What can hang from each mark:
Q645: Q340 Q441
Q322: Q426
Q441: Q387 Q645
Q340: Q322 Q387 Q533 Q645
Q954: Q322 Q381
Q387: Q441
Q533: Q340

Every row comes from one small tree of marks. The marks that hang from a mark follow it in brackets, in the order of their numbers. Every link used is in the known rows. Which tree was each row made from?
Known rows:
Q533[Q340[Q322 Q387]]: [-2.52,  1.17, -0.12, -1.61,  1.27, -0.81,  0.40, -1.25, -2.55, -2.60,
  0.99, -1.90, -0.84,  0.23, -0.72, -1.26,  0.83,  1.28]
Q645[Q340[Q322[Q426] Q533] Q441[Q387]]: [ 0.15, -0.72, -1.35, -0.62,  0.64, -1.90,  2.01,  0.56, -0.90, -1.79,
  2.38, -1.50, -1.42,  0.20, -2.08,  1.01, -1.34,  3.37]
Q441[Q387 Q645[Q340]]: [ 1.14,  0.15, -0.21, -4.10,  4.12, -3.34, -0.05, -2.30,  0.02, -0.58,
  0.44, -0.69, -2.06,  0.21, -0.61,  0.56,  0.56,  2.46]
Q533[Q340[Q322[Q426] Q387 Q645[Q441]]]: [ 1.62,  1.07, -0.77, -0.66, -0.89, -0.32,  1.87,  0.68, -2.59, -3.71,
  2.27, -2.69,  1.03,  3.32, -1.64,  0.80, -1.85,  2.61]
Q533[Q340[Q387]]: [-1.33,  1.41, -0.72, -4.43,  1.61, -1.22, -1.31, -1.28, -1.97, -2.58,
  1.00, -2.22, -2.03,  0.46,  0.07, -1.39,  0.56,  2.38]
Q645[Q441[Q387]]: [-0.96,  0.27, -0.10, -4.69,  3.09, -3.25, -0.15, -0.31, -0.27, -2.48,
  1.62, -1.53, -2.83, -1.21,  1.20,  0.41, -0.40,  0.76]
Q533[Q340[Q645]]: [-1.05,  2.20, -1.31, -4.38,  2.08, -1.50, -1.64, -1.21, -0.66, -2.80,
  0.52, -2.11, -1.29,  1.25,  0.72, -2.09,  0.10,  0.70]
Q340[Q322 Q387 Q533]: [-1.46,  1.08, -1.53, -2.65,  0.60, -2.07,  0.25, -2.00, -2.37, -1.11,
  1.83,  0.78,  0.10, -0.20, -1.93, -1.57,  1.12,  1.47]
Q387[Q441[Q645[Q340[Q322 Q533]]]]: [-0.42, -1.29, -2.49,  0.01,  2.45, -0.35,  2.85, -0.82, -0.57, -2.60,
  1.74, -1.72, -0.14,  1.00, -1.84,  0.70, -1.14,  2.53]
Q533[Q340[Q322 Q645]]: [-2.19,  1.92, -0.67, -1.58,  1.79, -1.12,  0.04, -1.12, -1.19, -2.81,
  0.54, -1.72, -0.07,  1.01, -0.08, -1.91,  0.41, -0.42]
Q322[Q426]: [-4.80,  0.53,  1.16, -6.71, -0.08, -2.45, -3.50,  1.60,  0.16, -3.39,
  4.47, -0.28, -1.94, -2.56, -0.81, -0.35,  0.42, -0.07]
Q441[Q645]: [-2.49,  0.68, -0.02, -5.18,  3.48, -2.92, -1.81, -1.58, -0.02, -2.65,
  2.50,  0.14, -1.09, -0.98, -0.15, -0.37,  1.15, -0.67]
Q340[Q322 Q387 Q533 Q645]: [ 1.82,  2.00, -2.28, -2.64,  0.07, -2.30,  0.69, -2.67, -2.45, -0.41,
  0.99,  1.15,  1.65,  2.26, -2.17, -1.87,  0.37,  1.92]
Q954[Q322 Q381]: [-6.25,  1.02,  2.68, -6.78,  2.90, -4.14, -4.76, -1.72, -0.32, -2.01,
  0.94, -1.03, -0.71, -3.60,  0.61,  1.98,  3.46, -0.17]
Q954[Q322]: [-4.96,  0.71,  1.52, -4.91,  1.79, -3.94, -3.00, -0.40,  0.76, -1.45,
  2.84, -0.37, -1.35, -4.02,  0.04,  0.10,  1.92, -0.44]
Q441[Q387 Q645[Q340[Q533]]]: [ 2.50,  0.68, -2.42, -3.01,  3.96, -3.49,  0.33, -3.69, -0.52,  0.17,
  0.71,  0.28, -1.32,  1.25, -1.45, -0.41,  0.72,  3.71]
Q387[Q441[Q645[Q340[Q322[Q426] Q533]]]]: [-0.55, -1.33, -1.66, -0.33,  0.26, -0.31,  2.18,  0.83, -0.61, -3.19,
  4.30, -1.17,  0.54,  1.02, -3.25,  1.71, -1.64,  3.28]
Q441[Q387 Q645[Q340[Q322[Q426] Q533]]]: [ 1.13,  0.41, -0.93, -0.56,  1.39, -3.00,  1.34, -2.06, -1.08, -0.51,
  3.32,  1.24,  0.63,  0.97, -3.73,  0.76,  0.45,  3.41]
Q533[Q340]: [-4.22,  1.24, -0.57, -4.36,  2.57, -1.31, -2.15, -0.58, -0.54, -3.51,
  1.38, -2.58, -2.88, -1.14,  0.94, -1.91,  0.72,  0.18]

Which tree is each row?
[ 1.38, -0.11, -0.67, -4.34,  1.76, -1.65,  0.84, -0.77, -1.38, -2.97,
  3.10, -0.89, -0.10,  1.14, -0.87,  1.72, -0.87,  2.84]  Q340[Q387[Q441[Q645]]]
[ 1.36,  0.14, -1.44, -0.82, -1.05, -1.35,  2.32, -0.59, -2.56, -2.80,
  5.83,  1.03,  2.54,  1.97, -3.99,  1.73, -1.00,  3.82]  Q340[Q322[Q426] Q387[Q441[Q645]] Q533]
[ 1.05,  0.97, -0.29, -1.94,  2.32, -3.01,  2.05, -0.81, -0.87, -1.72,
  0.89, -0.71, -0.08,  0.95,  0.11,  0.34, -0.77,  0.14]  Q340[Q322 Q645[Q441[Q387]]]
[-0.13, -0.40,  0.79, -1.88, -0.84, -1.18,  1.87,  0.88, -2.02, -3.56,
  5.55,  0.04,  1.77,  0.91, -3.12,  2.80, -1.09,  2.55]  Q340[Q322[Q426] Q387[Q441[Q645]]]
[ 2.65,  0.67, -1.38, -5.27,  1.15, -1.87,  0.19, -0.40, -1.17, -2.40,
  0.36, -1.94, -0.66,  2.08,  0.25,  0.06, -1.56,  1.83]  Q340[Q387 Q645[Q441]]
[-1.08, -1.23, -3.04, -3.63,  2.70, -0.79,  0.03,  0.02,  0.27, -2.75,
 -0.12, -3.46, -3.47, -0.23,  0.47, -0.77, -1.38,  2.19]  Q645[Q340[Q533] Q441]
[ 3.01,  2.21, -2.88, -5.41,  0.38, -2.72, -1.02, -2.75, -1.83, -0.45,
  0.97,  0.79,  0.43,  2.45, -1.33, -2.00,  0.10,  3.03]  Q340[Q387 Q533 Q645]
[-1.87,  0.14,  0.26, -1.06, -1.56,  0.42,  1.55,  1.90, -2.63, -4.43,
  4.44, -2.60, -0.01,  0.85, -2.01,  1.29, -1.50,  3.41]  Q533[Q340[Q322[Q426] Q387[Q441]]]
[-6.45,  1.01,  3.53, -7.07,  0.71, -4.11, -5.52, -0.14, -0.38, -2.62,
  3.49, -0.43, -0.02, -3.59, -0.82,  2.94,  2.89,  0.62]  Q954[Q322[Q426] Q381]
[ 2.36,  1.24, -0.94, -4.69,  2.56, -3.39,  0.40, -0.97, -0.33, -1.72,
  0.78, -1.15, -1.26,  1.18,  0.94,  0.16, -1.08,  1.26]  Q340[Q645[Q441[Q387]]]
[ 2.82,  1.35, -1.98, -3.58,  0.40, -0.23,  0.98, -0.44, -2.00, -3.15,
  1.13, -3.17, -0.34,  3.43, -0.05, -0.10, -2.04,  4.18]  Q533[Q340[Q387[Q441] Q645]]
[ 2.68,  1.03, -2.71, -1.85, -0.62, -1.06,  2.49, -1.17, -2.42, -1.58,
  2.02, -0.16,  1.86,  2.80, -1.98, -0.44, -1.51,  3.39]  Q340[Q322 Q387[Q441] Q533 Q645]
[-1.87, -0.75,  0.37, -3.20,  1.16, -0.83,  0.52,  0.05, -1.33, -1.36,
 -0.44, -2.06, -1.77, -0.63, -1.22, -0.27,  0.11,  1.75]  Q645[Q340[Q322 Q387]]
[-2.73,  1.14,  0.73, -1.90, -0.91, -0.87, -0.26,  0.37, -2.59, -3.23,
  3.48, -1.34, -0.19,  0.20, -2.21, -0.24,  0.28,  1.99]  Q533[Q340[Q322[Q426] Q387]]
[ 0.39, -1.53, -1.01, -4.71,  2.00, -0.61,  0.51,  0.92, -0.64, -2.62,
 -0.79, -4.20, -3.40,  0.32,  0.40,  0.76, -1.62,  2.97]  Q645[Q340[Q387] Q441]
[ 0.31, -1.21, -1.55, -1.56, -2.08,  0.24,  2.03,  1.68, -1.89, -2.46,
  3.37, -1.84, -0.25,  1.00, -3.33,  1.13, -2.12,  5.23]  Q645[Q340[Q322[Q426] Q387[Q441] Q533]]
[-0.78, -1.80, -0.44, -1.99,  1.69, -0.13,  2.22,  1.02, -1.21, -2.61,
 -0.79, -3.81, -2.15,  0.16, -0.38,  0.99, -1.37,  1.85]  Q645[Q340[Q322 Q387] Q441]
[-2.00, -0.81,  1.13, -3.41, -1.05, -0.85, -0.18,  1.59, -1.35, -2.00,
  2.11, -1.45, -1.11, -0.67, -2.62,  0.66, -0.37,  2.54]  Q645[Q340[Q322[Q426] Q387]]
[ 1.65,  1.92, -1.40, -2.91, -2.18, -2.33,  0.01, -1.09, -2.53, -1.07,
  3.49,  1.75,  2.36,  2.15, -3.61, -0.94, -0.14,  2.75]  Q340[Q322[Q426] Q387 Q533 Q645]
[ 3.76,  1.78, -3.13, -3.62,  2.34, -3.63,  0.77, -2.44, -0.85, -0.93,
  1.08, -0.18, -0.59,  2.23,  0.03, -0.83, -0.92,  2.52]  Q340[Q533 Q645[Q441[Q387]]]
[-0.62, -0.28, -1.11, -2.37, -1.28, -1.02,  0.29,  0.22, -1.94, -1.21,
  2.38, -0.53, -0.38,  0.39, -3.51, -0.20, -0.26,  3.81]  Q645[Q340[Q322[Q426] Q387 Q533]]
[ 1.54, -0.17, -1.39, -1.18, -0.08, -1.50,  1.22, -1.49, -2.03, -1.13,
  2.84,  0.52,  1.21,  1.93, -4.30,  0.81,  0.01,  3.96]  Q441[Q645[Q340[Q322[Q426] Q387 Q533]]]
[-1.53,  0.26, -0.56, -2.48,  1.87, -1.51,  1.08,  0.50, -0.40, -3.29,
  0.79, -1.83, -0.25,  0.35,  0.42, -0.23, -0.99, -1.34]  Q340[Q322 Q645[Q441]]
[ 0.43,  0.30, -0.92,  0.54,  1.99, -0.05,  3.20, -1.35, -2.70, -3.72,
  2.46, -2.25,  0.86,  2.39, -1.37,  1.25, -0.71,  2.82]  Q533[Q340[Q322 Q387[Q441[Q645]]]]
[ 0.02,  1.18, -2.06, -3.24,  2.55, -0.84,  0.05, -0.34, -0.52, -4.06,
  0.17, -3.91, -1.71,  2.00,  1.52, -0.93, -1.37,  0.71]  Q533[Q340[Q645[Q441]]]
[ 0.26, -0.61, -0.04, -1.93,  2.40, -1.30,  1.52, -1.60, -1.50, -1.25,
  0.03, -1.06, -0.16,  0.86, -1.99,  0.67,  0.45,  1.96]  Q441[Q645[Q340[Q322 Q387]]]
